Known rows, with every way that one mark hangs from another:
Z_338[Z_808[Z_981[Z_99[Z_940] Z_994]]]: [-14.7 -34.3  11.7  -7.1  25.3  -0.1   6.4  -3.6   8.5  -6.4  -3.7  -0.4
  -3.3 -13.7  44.0  -5.6  -2.6  28.6 -21.8  -1.3   3.3  36.6   1.8 -11.8
   2.7  -2.3   0.6]
Z_981[Z_99[Z_940[Z_68]] Z_338 Z_994[Z_808]]: [ 14.8 -26.3  15.9  -7.9  22.5 -20.0   8.6   6.7  19.7 -27.4   2.5  18.7
  12.7  -2.6  14.8  -0.8  17.8   6.7 -19.3  -1.3   5.2  12.2  10.4  -8.2
  37.2   1.2 -13.6]
Z_940[Z_68[Z_872[Z_568]] Z_99]: [ 28.7  19.5 -16.9  12.3 -15.9   4.3   1.1 -15.8   0.0  -2.2  -4.5 -33.5
 -46.1  33.1 -20.1   2.3  -4.1   0.5  26.0  13.1 -29.9 -29.7   0.1  22.1
  -5.3   5.1  35.9]
Z_99[Z_940[Z_68 Z_994]]: [ 13.3 -12.7   0.4   7.5  -2.9   0.0   0.5  16.1   1.8  19.1   7.0  -7.8
  40.8  26.3  -0.3   2.1  -1.4 -27.4 -26.6  -3.6   3.7  -6.1  14.4   5.2
 -17.4   7.3 -18.2]
Z_981[Z_99 Z_808 Z_994]: [ -3.8 -20.5  11.5 -26.7   7.3   2.1  36.5  -1.7   1.6 -12.9   7.1  -8.4
  10.2   5.1  23.9 -12.0  -3.7  29.8  -8.5  -4.9  -4.1   1.8  -0.7  -7.8
  33.9   4.4  21.6]
Z_99[Z_940[Z_68[Z_872[Z_568]] Z_994]]: [ 24.8   0.2 -11.5   4.8  -5.2   3.6  -9.3  14.0   5.4   6.4   5.0 -16.5
  -9.0  21.5  -4.8  -0.6   0.2 -29.4  -6.9  35.4 -11.6  -8.3  10.3  16.8
 -25.0   3.1  14.6]
Z_568[Z_872[Z_68]]: [  8.2  22.5  18.7  -4.8 -17.4  28.0  -1.9  -9.6   1.0   8.3  -5.4 -24.0
 -66.4  31.8  -8.4  -4.9  -9.0   9.8  25.5   0.3 -13.5 -28.0   7.0   3.5
  -6.9 -13.7  36.5]
Z_940[Z_68]: [ 13.1   4.5   3.8  10.9 -14.7   5.9  14.6  -3.9  -3.7  15.1   2.8 -14.7
   0.9  37.3 -15.0  -3.3 -11.9  -0.2   5.4 -27.5  -0.9 -27.0  10.0   3.6
   1.8  -0.4  22.0]
Z_808[Z_338 Z_994]: [-22.9  37.6 -16.9  -5.6 -16.7  13.4 -18.8  -1.9 -10.0   3.9   2.6   7.9
  10.4  -4.4 -27.5  -6.1 -13.3  -4.0  25.2 -21.9  10.0  -9.8  -6.3   2.9
 -28.5   0.3  -4.3]
Z_994[Z_808[Z_338 Z_981[Z_99]]]: [-15.7  15.7  -3.2   7.5  -6.2  -3.6 -11.5  -8.8  -6.5  -2.6 -11.4  10.2
 -31.5 -23.9  -7.0  11.7  -8.8  17.4   4.6   5.9   5.9  -3.7  -9.3  -6.3
   9.5 -11.3   3.7]
Z_338[Z_808[Z_981]]: [ -7.9   2.7  12.3  16.8  -8.7  13.7   2.7 -12.9  -5.6  13.8  -8.5  -8.7
 -31.5   4.9   5.1  -4.8  -3.7  19.8  18.2 -29.5   4.8  -6.6   4.1  -4.9
 -10.3  -8.3  31.3]
Z_99[Z_940[Z_68[Z_872] Z_994]]: [ 16.6 -15.6  -5.0  13.5  -3.0   5.0  -8.0  10.6  -2.0  17.2   6.2 -15.5
   9.0  22.4  -2.5   4.7  -1.4 -39.1  -8.4  30.2  -0.1  -3.3   7.4  10.4
 -25.1   3.3  -6.3]
Z_99[Z_940[Z_68[Z_872[Z_568]] Z_994[Z_808]]]: [ 27.7  -4.0   1.5  15.2  -2.8  -4.0 -10.3  19.4  10.1  -1.8   0.5  -6.1
 -32.1   9.1  -3.6   0.8  11.8 -36.6   0.1  34.4  -4.2  -4.0  12.2  15.0
 -18.6   1.7   9.9]
Z_568[Z_872]: [ -1.6  11.4  25.4  -8.3 -17.8  21.5 -11.7 -11.7 -11.0  11.8  -7.1 -18.0
 -35.8  31.7  -4.0  -4.5  -5.8   6.8  14.8 -15.2  -9.3 -28.9   9.0   2.9
  -7.2  -2.4  23.8]
Z_808[Z_338 Z_981 Z_994]: [-30.1  40.2 -22.8  -3.1 -11.5   9.2 -32.0  -8.8 -15.4  11.8  -2.5  18.0
  -5.7 -25.3 -19.0  -4.8 -13.1  -3.3  15.9  -4.8   4.2  -3.9 -16.8   2.2
 -27.6  -7.6   4.3]
Z_940[Z_68 Z_99 Z_994[Z_808]]: [ 22.6   0.2   4.2  14.4  -3.4  -1.8  14.3   0.5  -2.0  12.5  -3.8 -14.1
   4.7  16.9 -13.3  10.3  10.7 -22.5   8.2 -13.9  -8.0  -5.6  -3.9   7.8
  -4.6  10.4 -21.3]
Z_981[Z_99[Z_940] Z_808]: [ -4.9 -18.9  13.4   3.2  -3.1 -10.7  16.7  -0.4   6.0  -3.6   2.7  -4.2
  12.5  17.8  20.1  -8.7  -7.1  22.4 -26.4   7.5   5.6 -14.4  15.3   2.1
  21.6   7.0   0.7]
Z_99[Z_940[Z_68[Z_872] Z_994[Z_808]]]: [ 20.7 -21.3   9.1  24.2  -0.3  -1.8 -11.4  14.7   2.5  11.1   1.5  -5.5
 -13.3  10.3  -1.7   5.8   9.1 -45.5  -5.4  30.7   7.7  -0.3   7.7   8.0
 -17.9   1.6  -7.8]
Z_981[Z_808[Z_994]]: [-11.3  17.2   4.2  -6.1 -13.2   5.2  12.3  -5.1  -5.4   6.0   6.7   4.0
   2.2   6.7  -4.6 -23.4  -5.3   1.4  16.0 -14.9   4.4 -16.4  -1.3   5.6
  -1.2   4.6  19.6]
Z_808[Z_338 Z_981[Z_99[Z_940]] Z_994]: [-32.1  18.8 -22.5  -4.8   4.9  -5.4 -32.3  -4.6  -4.1   1.6   0.5  21.6
  10.7 -32.2   2.1   0.3 -18.3   4.6 -15.5  24.0   4.6  19.5 -10.2   2.1
 -17.4  -2.3 -24.7]
Z_338[Z_808[Z_981[Z_99[Z_940[Z_68]]] Z_994]]: [ -0.2  -6.1 -16.4  15.8  20.0 -14.7   5.5  -4.7   9.5   4.7   6.2  -0.7
  -7.6 -17.0  12.8  -9.9 -16.9   7.0  -2.5   9.1  -2.3  34.9  -0.7  -6.4
 -11.1  -5.1  -6.0]
Z_940[Z_68[Z_872] Z_99 Z_994]: [ 23.7   0.0 -13.7  11.0  -7.3  10.2   3.4  -8.0  -9.9  16.2   0.6 -33.2
  -5.0  23.3 -15.6  12.9   0.7 -30.6  18.7  18.2 -21.5  -6.7  -9.3  14.4
 -17.9   9.1  -1.7]
Z_808[Z_981]: [-15.6  16.2  14.2   6.0 -13.8  11.9  -8.9 -13.0 -13.1  21.6  -7.1   1.5
 -18.3  12.8   8.2  -3.9  -7.7   5.0  -1.7 -19.0  -0.8 -21.3  -0.6   5.8
  -1.9  -2.6  28.8]
Z_994[Z_808[Z_338 Z_981[Z_99[Z_940[Z_68]]]]]: [  1.2  -5.2 -17.3  25.8   7.3 -26.1 -16.2   4.0   6.5  -1.3  -7.6  12.7
 -12.7 -22.8  -9.3  11.8  -6.7   7.4 -21.9  27.7   6.6   0.6  -0.7  -7.1
   9.8 -13.4 -13.8]
Z_981[Z_994]: [-12.7  -4.4  19.9 -19.2  -2.0  19.1   7.5  -1.8  -5.4   1.9   1.4  -3.4
   9.6  19.7  15.8 -10.0  -2.1   8.0  -1.5 -34.2   4.8  -6.4   3.2   1.0
   1.9   5.4  17.4]

Rows:
[ -1.1  14.9  -6.6   8.5 -12.8   8.4 -13.5   2.2  -8.2   1.3  -9.5  -4.7
  10.3  -4.0 -25.5  18.8  14.8 -12.1  17.9 -13.2   3.5  -8.1  -8.1   5.6
 -20.8   6.9 -39.2]
Z_940[Z_99 Z_994[Z_808[Z_338]]]
[ 20.4 -34.9   0.4  -8.2  25.8 -11.1  21.1   1.1  22.9 -26.0   6.5  -3.4
  21.6   4.0  14.0  -3.5  12.4  26.0  -2.8 -16.3   0.4  22.5  14.1 -17.2
  23.4  -1.8  -3.5]
Z_981[Z_99[Z_940[Z_68]] Z_338[Z_808] Z_994]
[ -3.8 -12.3  32.1   9.3  -4.5   4.7  -9.7  15.5   0.7  10.5  -2.1   9.9
  16.6  13.2  13.3   1.7  12.7 -27.3 -21.4 -10.5  20.4   0.0  12.9   8.6
 -17.0   9.7 -28.6]
Z_99[Z_940[Z_994[Z_808]]]
[  2.1  -9.2  19.3 -16.6   4.0  16.4  10.7  -5.4   5.8 -18.7  -0.4   0.6
   1.7   8.9   5.4  -9.7  20.5  21.3  27.4 -54.6   7.9   1.0   9.9 -13.7
   8.5  -2.0  19.0]
Z_981[Z_338[Z_808] Z_994]
[  1.5  20.2  17.2   2.1  -4.4   0.9 -15.8 -11.3  -8.3   1.0 -13.0  16.5
  -6.1 -13.8  -1.6  13.1  31.4 -16.7   9.3 -11.8  -6.3  -6.4 -13.3   7.9
   7.5   5.7 -11.5]
Z_940[Z_99 Z_994[Z_808[Z_981[Z_338]]]]
[ 24.7  12.8  -5.5  11.3  -6.0   0.3  -5.6   5.5  -2.7  10.2  -4.6  -4.0
 -59.3 -10.7  -9.4   2.0   3.9 -30.0  15.5  37.9 -18.2  -2.7  -9.4  10.4
  -8.9 -11.0  43.6]
Z_940[Z_68[Z_872[Z_568]] Z_994[Z_808[Z_981]]]
[-14.0   5.6  13.4 -23.2   2.5   9.6 -12.2 -11.7  -6.6  -6.3  -5.1  20.6
   0.4  -7.5  14.2  -7.2  15.2   8.9  -4.1 -22.3  -1.4  -6.8  -5.9  -3.5
  18.1  -3.4  28.9]
Z_808[Z_981[Z_338 Z_994]]
[  2.6   0.4 -39.0   5.3   6.5 -25.2   3.6   9.6   9.6 -11.7  12.0   5.3
  28.4 -16.6 -20.7  -8.8 -15.1   7.6  -6.5  28.7   1.7   1.7   1.0  -6.1
   4.7  -2.9 -17.8]
Z_981[Z_99[Z_940[Z_68]] Z_808[Z_338 Z_994]]
[ -8.1 -13.2  30.3 -18.0   9.4   7.2  21.9  -1.8   2.3 -12.2  -0.3   1.6
  -9.7   2.0  26.7  -2.6  -2.7  14.8  -0.5 -17.6   4.1  16.4  -0.2  -4.0
  21.4   5.4   3.6]
Z_981[Z_99 Z_994[Z_808]]
[-12.7   5.8  25.1   6.7  -3.0  -1.2   7.0 -12.6  -5.7   6.2  -9.3   7.9
 -37.0  -5.3  18.9   4.3 -10.2  11.1  -1.5  -1.4   0.5   1.1  -5.0   0.4
  19.9  -3.1  17.3]
Z_994[Z_808[Z_981[Z_99]]]
[ 27.8  -5.0  -0.2  21.2  -4.4   3.8   3.2  -3.5  -6.0  10.3  -4.3 -23.4
 -25.1  11.3 -14.1  12.7  12.4 -36.2  22.1  18.1 -12.8  -4.0  -8.8  12.5
 -10.6   6.4  -8.1]
Z_940[Z_68[Z_872] Z_99 Z_994[Z_808]]
[-23.5   6.3 -13.7 -14.7   0.0  10.3 -23.6  -2.7 -10.9   5.9  -6.8   9.2
  -1.3 -18.8  -3.3  -1.8  -0.6  12.9  -5.1  -7.5   3.3  -5.2 -11.6  -7.5
  -6.4 -10.5  15.0]
Z_808[Z_338 Z_981[Z_994]]
[-11.3 -17.9   9.0 -14.7  18.6   9.3  22.3 -11.8   0.7  -6.7  -2.4  -9.5
 -18.0 -13.2  33.2  -4.8  -9.1  33.7   2.8 -14.8  -5.3  33.7  -6.8 -14.5
   8.9  -5.7  24.1]
Z_338[Z_808[Z_981[Z_99 Z_994]]]
[ -8.0   5.1 -14.0   3.5  13.4 -15.1  -3.1  -4.1   1.6  12.0   7.0  11.6
   5.1 -10.5  15.5  -7.8 -23.3  -7.2 -25.4  21.2  -7.8  21.7  -5.9   5.0
  -1.6   0.4  -8.8]
Z_808[Z_981[Z_99[Z_940[Z_68]]] Z_994]
[-14.8  22.1 -25.6 -11.1  -7.1  -3.4   8.5  -3.0  -3.3 -11.1   9.0   2.5
  11.9 -19.2 -19.3  -7.7 -17.2  17.7  18.7   5.1   1.9  -2.6 -10.4  -5.3
   3.9  -1.5   1.0]
Z_981[Z_99 Z_808[Z_338 Z_994]]
[ -7.6   4.5   7.9  -6.3   9.4  -0.7   0.4  -5.0  12.7 -21.4   6.2  10.1
  13.1  -4.5   9.1  -8.0   2.8  15.8  17.1 -21.2   9.4  24.5   9.8  -3.6
  -6.5   5.1 -19.9]
Z_981[Z_99[Z_940] Z_338[Z_808[Z_994]]]
[-12.9  -4.6   2.9 -18.0   7.0   3.7   2.3   2.4   1.5 -20.9  -3.5   5.9
  -2.9 -15.6  -0.4   5.9  -2.2  20.7   8.2  -8.5  10.0  12.3  -6.2 -11.3
  12.2  -2.4  -9.0]
Z_981[Z_99 Z_994[Z_808[Z_338]]]
[ 15.7 -16.6  14.3  18.0   0.9  -6.3   0.4  21.2   5.9  13.6   1.8   3.6
  17.6  15.8   1.5   1.9   9.3 -32.6 -19.7  -3.6  12.1  -2.9  13.2   3.5
 -10.7   5.3 -23.7]
Z_99[Z_940[Z_68 Z_994[Z_808]]]
[  6.0 -13.3  12.1 -14.7   1.9  -9.9  12.9   8.0   7.1 -15.4   8.2   9.2
  44.4   2.0  10.9   1.3  16.6   1.3 -20.8  10.2   1.7  -3.4   9.7  -0.9
  23.9   9.6 -15.0]
Z_981[Z_99[Z_940[Z_994]] Z_338 Z_808]
[-16.4 -15.4  13.3 -26.1  19.0  -5.2 -11.1  -6.7   4.6 -15.3  -2.2  24.5
  15.8 -14.8  35.2  -1.0  11.6  15.8 -35.5   6.3  -1.6  17.3  -1.5  -3.3
  27.4   1.6  -2.0]
Z_808[Z_981[Z_99[Z_940] Z_338 Z_994]]
[ -3.8  19.9   6.6 -13.7   1.9   9.5  16.7 -14.1   4.5 -20.1   7.5   3.0
  -1.9  -3.5  -2.8  -6.6  -2.4  20.0  45.1 -35.5   0.8  18.5   1.6  -6.7
   1.0   2.5   3.2]
Z_981[Z_99 Z_338[Z_808[Z_994]]]
[-15.1  18.1   0.8  18.0 -14.6   1.5 -26.2  -6.0 -10.3   6.2 -14.0  16.1
 -30.9 -17.3 -17.0   6.6   1.2   4.8   9.4  -8.4  13.0 -21.8  -6.0  -2.9
  -3.1 -14.0  11.8]
Z_994[Z_808[Z_338 Z_981]]
[-12.8  -1.3   6.3  -8.5  -1.8   9.3 -11.4   5.9  -1.6 -12.6  -6.0  10.0
  -6.8  -8.9  -8.9  -1.1   9.7   6.7  11.8 -26.0  16.8  -6.2  -2.2  -8.2
  -1.3  -4.4  -1.8]
Z_981[Z_994[Z_808[Z_338]]]
[-19.9  -9.7  10.0 -24.7  11.1   8.3  11.6 -11.2  -6.4  -0.1  -1.0   0.0
  -3.9  -8.0  34.7  -3.3 -13.6  20.0 -17.0  -1.6  -8.8  19.2 -11.9  -4.1
  17.2  -0.9  19.4]
Z_808[Z_981[Z_99 Z_994]]
[ -5.5 -11.6 -17.0  -5.9  -1.1  -9.6   1.8  17.3   2.6  -6.9   5.2  -1.8
  44.4 -10.6  -5.5   5.7  -0.2   6.9 -22.3  26.0   7.2   0.7   3.5  -4.5
   0.2   1.9 -29.2]
Z_981[Z_99[Z_940[Z_994]] Z_808[Z_338]]
[ -1.3 -25.6  13.6 -25.8  15.0 -13.3  12.8   1.5  13.3 -29.7   5.4  15.0
  29.8  -2.6  25.8 -10.2  18.0  27.3 -24.4   3.4   2.9   0.1  10.8  -6.4
  43.0   6.1   2.4]
Z_981[Z_99[Z_940] Z_338 Z_808 Z_994]
[-19.1  33.7   2.5 -20.1   0.2   2.5  -6.2 -20.4  -7.0  -6.8   3.6  24.5
  -3.0 -20.1   7.9  -4.2  -5.9   4.5  10.9  -4.8  -8.9  10.1 -14.6   2.7
  12.0  -0.9  10.8]
Z_808[Z_981[Z_99 Z_338] Z_994]
[ 19.0   5.4  -9.1   4.0  -6.5   5.5  15.2  -1.3  -5.9  16.7   2.0 -25.8
  25.4  27.6 -14.1   9.4  -1.1 -17.3   3.4 -14.2 -16.4 -10.9  -3.7   9.1
 -11.0  12.5 -15.2]
Z_940[Z_68 Z_99 Z_994]
[-10.6  14.7   2.2 -14.1  -3.9  -0.8  26.3  -6.6  -2.3  -5.4  10.7  -0.5
   5.2  -1.5   6.9 -16.5 -16.8  13.4   9.5  -0.6  -4.1   2.7  -4.7   2.4
  13.1   6.6  11.5]
Z_981[Z_99 Z_808[Z_994]]
[ 23.0  13.3   0.2  10.7   1.2 -11.9  -5.6  -8.3  -3.1   4.3  -9.2  11.5
  -5.2 -11.4 -14.0  13.9  29.1 -23.5   6.8  -3.1 -14.2  -8.9 -11.4   4.4
  14.7   0.4  -8.2]
Z_940[Z_68 Z_99 Z_994[Z_808[Z_981[Z_338]]]]
[-12.3  13.5 -41.2   5.0  10.0 -18.4 -21.8   1.6   1.9   3.5   4.4  13.4
  14.5 -29.3 -11.7   1.5 -21.9  -1.6 -16.8  30.8  -2.5  18.6 -10.6  -1.7
 -10.5  -8.0 -21.9]
Z_808[Z_338 Z_981[Z_99[Z_940[Z_68]]] Z_994]
[ -8.0 -20.5   7.2   4.2  13.5   3.0   5.5   2.5   2.8   9.3  -0.3  -6.9
   6.0  -8.8  28.4   6.3  -4.8   5.6 -16.4   8.4   2.3  33.9   2.6  -5.5
 -15.8   0.5 -16.2]
Z_338[Z_808[Z_981[Z_99[Z_940[Z_994]]]]]
[ 12.3  -8.3 -11.8  19.8  -2.0 -10.3 -16.3  24.8   5.3   5.6   0.3   5.3
  23.5  -2.6 -25.8  11.3  10.0 -27.4 -12.2   5.0  16.5  -6.8   8.3  -3.7
 -19.6  -3.8 -36.2]
Z_99[Z_940[Z_68 Z_994[Z_808[Z_338]]]]
[ 20.2   3.7  -8.9  19.0 -12.8   7.1   0.1 -20.5  -7.6  11.2  -4.1 -32.7
 -28.6  33.0 -16.6   7.4  -2.9  -8.2  21.0  10.0 -18.5 -25.5  -4.1  14.0
  -5.9   5.0  16.7]
Z_940[Z_68[Z_872] Z_99]
[ 15.9 -17.9 -34.0   4.6   4.2 -21.3  13.8  22.3   7.5  -5.2  10.2  -9.1
  48.2  -6.1 -19.1   6.6  -6.0   1.0 -23.2  32.7  -0.9  -0.6   4.2  -9.7
   6.6  -2.4 -22.1]
Z_981[Z_99[Z_940[Z_68 Z_994]] Z_808[Z_338]]
[ 14.5   7.9 -13.9  13.7 -10.2  -1.0   0.3  18.0  -3.0   6.8   0.6  -1.6
  10.7  -2.3 -36.8  12.6   4.3 -22.1  16.5  -7.8   8.2  -9.2   0.8  -7.1
 -13.1  -7.0 -14.2]
Z_940[Z_68 Z_994[Z_808[Z_338]]]
[ -5.0  14.3   2.5   4.2 -15.7  11.5 -12.2  14.2  -7.5   2.9  -4.1   3.9
   7.8  -6.1 -23.8  12.7   7.7 -17.4  15.1 -15.4  16.5  -7.5   0.5  -2.2
 -20.9  -1.8 -18.2]
Z_940[Z_994[Z_808[Z_338]]]
[  8.7 -31.9 -29.7  -7.3  17.4 -23.8  13.2  15.0  13.9 -20.2   7.2  -3.2
  35.0 -11.4  -3.3  -4.3  -3.1  24.7 -28.7  23.5   0.9   3.8   3.9 -15.1
  25.6  -5.5  -6.9]
Z_981[Z_99[Z_940[Z_68]] Z_808[Z_338] Z_994]
